Each row was made from one small tree. The marks that hang from a mark follow it in brackets, in the order of their numbers. Every link used is in the known rows. Write each row's tree.
Known rows:
J495{J905{J445{J313{J967}}}}: [ 3.49  1.41  3.93 -0.48 -0.77 -1.53 -1.80  2.12  4.14  0.34  0.72 -1.92
  3.04 -4.49 -1.90 -0.94]
J495{J905{J445{J313{J385 J967}}}}: [ 1.61  1.30  0.44 -0.87 -2.24 -0.87 -1.76 -1.21  3.05  0.86  0.38 -2.14
  3.52 -5.87  0.24 -1.94]
J178{J313}: [ 1.94  2.39  1.78  0.59  1.31  1.43 -0.02  0.18  2.46  1.95 -0.06 -0.20
 -0.77  6.08  1.16  0.53]
J313{J445}: [ 1.25 -0.15  4.32  2.60  4.09  0.01  0.51 -1.81  1.81 -0.72 -1.21  0.05
 -3.46  1.41 -1.01 -0.37]
J445{J313{J639 J967}}: [-1.51  0.48 -1.07 -0.99 -1.94  0.47 -0.84  4.91  1.96 -0.53 -0.52  0.54
 -1.78 -6.60  0.90  1.59]
J495{J313{J178}}: [ 2.94 -1.09 -1.12  0.43  1.30  0.08  0.76  2.68 -1.82  0.89  0.67 -3.61
 -1.11  8.44 -0.30  3.31]
J905{J445 J495{J313{J178 J385 J639 J967}}}: [-1.12 -0.24 -2.51 -1.58 -2.67 -1.01 -0.43 -0.21 -0.41 -0.30  1.32  0.74
  5.02  1.27  0.48 -1.48]
J495{J313{J385 J445 J639} J905}: [-0.72 -1.06  0.65  1.51  0.02  1.14 -0.20 -1.82  0.30 -1.61 -1.79 -0.35
 -1.63 -1.57  1.16 -3.79]
J313{J178 J385 J445 J639 J967}: [-4.71 -2.17 -2.02 -0.07 -0.68 -0.24  0.29 -2.62 -4.24 -0.63 -0.99  3.90
 -1.36 -2.26  0.37  1.51]
J495{J313{J385 J445 J967} J905}: [ 0.38  0.40  0.71  0.91 -0.07 -0.68 -0.91  0.30 -1.62 -0.20 -0.42 -1.81
  1.50 -2.27  0.02 -1.71]
J905{J495}: [ 3.23  3.58  3.27  0.83  1.16 -0.62 -0.02 -2.75  5.09 -0.73 -0.22  0.87
 -3.00  2.33 -2.97 -0.69]
J905{J495{J313{J178 J385 J639 J967}}}: [-1.97  0.73 -4.57 -1.68 -3.38 -0.52 -0.27  0.57 -2.33 -0.50  0.69  1.34
  1.14  1.02  0.26  0.59]
J495{J313{J385 J639 J967} J905}: [-1.45  0.28 -2.18 -1.26 -4.53 -0.32 -0.84  2.63 -0.33 -0.29 -0.94 -0.15
  1.41 -4.61  0.91 -0.56]
J639{J313{J385}}: [ 0.62  0.70 -2.38 -0.23  0.99  1.53  2.21 -2.15  0.40  1.41 -0.38 -2.70
 -1.82 -1.16  1.45  0.42]
J495{J313{J639} J905{J445}}: [ 2.86 -0.87  3.88  0.51 -0.82 -0.41 -0.47  2.38  5.12 -0.91 -0.56 -1.46
  2.52  0.62 -0.76 -3.01]
J445{J313{J178 J385 J639 J967}}: [-3.46 -1.11 -5.91 -1.93 -3.34  0.63 -0.34  0.48 -2.89  0.49 -0.02  0.96
 -1.29 -4.04  2.07  2.61]

Write each row's tree:
[-2.78 -0.87  3.00  1.10  0.72 -0.48 -0.03  1.92  0.59 -1.54 -1.33  3.60
 -1.85 -4.84 -0.95  0.32] | J313{J445 J639 J967}
[ 2.39 -1.23  2.41 -0.56 -0.66 -0.09 -0.74 -0.95  2.98 -0.60  0.08 -0.12
 -0.12  0.08 -1.75 -0.89] | J495{J905{J445{J313{J178 J639}}}}
[ 1.60 -1.34  1.75  1.34  5.48  0.62  2.60 -1.41 -2.93  0.35  0.56 -1.59
 -3.20  3.89 -1.66  1.81] | J639{J313{J178 J445}}
[ 0.51  2.01  2.18 -0.89 -1.20 -0.80 -1.54  1.79  6.09 -1.33  0.79  1.54
  2.17 -5.90 -0.94 -2.93] | J905{J445{J313{J639 J967}} J495}
[-1.72  0.05 -0.70  0.36  2.31  0.40  1.60 -0.78 -2.64  0.70 -0.03 -0.75
 -0.09 -4.99  0.90  0.04] | J639{J313{J385 J445 J967}}
[ 5.35  0.16  4.65  1.09  0.80 -0.95 -0.57  1.59  4.56  0.17  0.29 -4.01
  3.19  3.32 -1.34 -2.14] | J495{J313 J905{J445}}
[-1.86 -1.10 -2.43 -0.20  2.17  0.13  1.95 -2.00 -6.11  1.07  0.75 -0.53
 -0.19 -1.06  0.08  2.23] | J639{J313{J178 J385 J445 J967}}
[-2.00  1.66  0.42 -0.89 -1.92  0.78 -0.57  3.80  1.08  1.02 -0.36  3.19
  1.01 -0.46  1.51  0.99] | J178{J313{J639 J967}}
[-2.56 -0.20 -2.36 -0.11 -0.40 -0.29 -0.28 -0.99 -3.75 -1.54  0.54  2.12
  0.32  0.62  0.08 -1.31] | J905{J495{J313{J178 J385 J445 J639 J967}}}
[ 2.14 -2.20  1.28  2.13  4.28  0.13  0.83  1.30 -2.84 -0.10  0.35 -2.79
 -1.80  7.89 -0.34  1.40] | J495{J313{J178 J445}}
[-1.47  0.80 -2.61 -1.84 -2.77 -0.50 -1.15 -2.65  1.28 -0.39  1.10  1.82
  2.65 -3.25  0.35 -1.69] | J905{J445{J313{J178 J385 J639 J967}} J495}
[-2.03 -0.19 -3.75 -0.31 -1.70  2.27 -0.18 -1.34  2.46 -0.24 -1.39 -0.28
 -3.32 -4.44  3.60 -0.98] | J445{J313{J385 J639}}
[ 0.68  1.84 -3.84 -1.24 -1.71 -0.95 -0.35 -0.25 -2.85  0.65  1.43 -1.16
  1.70  3.89 -0.55  1.20] | J905{J495{J313{J178 J385 J967}}}
[ 4.80  0.73  2.31  0.56  1.98 -1.07  0.12 -0.33  2.29 -0.04  1.88 -2.67
  2.77  9.17 -1.83 -1.07] | J905{J445 J495{J313{J178}}}
[-4.87  0.49 -0.60  0.25 -0.42  1.70 -0.57 -1.13 -1.34  0.61 -0.85  3.78
  0.85 -2.45  3.50 -1.78] | J178{J313{J385 J445 J639 J967}}
[ 1.33 -1.68  1.80 -1.09 -2.34 -1.85 -0.68  4.30 -0.30 -0.20  0.77 -0.04
  4.53  1.21 -2.06  0.70] | J495{J313{J178 J639 J967} J905{J445}}
[-2.90  0.83  2.69  0.60  0.99  1.00 -0.62  2.29  0.19  0.06 -0.44  4.06
  0.37 -0.96  1.30 -0.94] | J178{J313{J445 J639 J967}}
[ 0.61 -0.42 -4.47 -0.37 -0.11  1.37  0.20 -3.13 -1.57  1.20  0.09 -2.76
 -2.96  2.45  1.99  1.78] | J445{J313{J178 J385}}
[ 0.53 -0.54 -3.96 -0.76  0.95  1.18  2.61 -3.33 -3.26  1.77  0.35 -2.41
 -1.92  2.85  0.56  2.88] | J639{J313{J178 J385}}
[-0.21 -0.84  2.21  0.90  2.32 -1.40  0.22 -0.02 -3.41 -0.02  0.15  1.29
 -1.41  2.22 -2.41  3.21] | J313{J178 J445 J967}
[-1.36 -2.38  2.24  1.46  2.62  0.20  0.97 -2.06 -1.25 -1.31 -1.25  2.99
 -4.45  2.68 -1.27  1.16] | J313{J178 J445 J639}
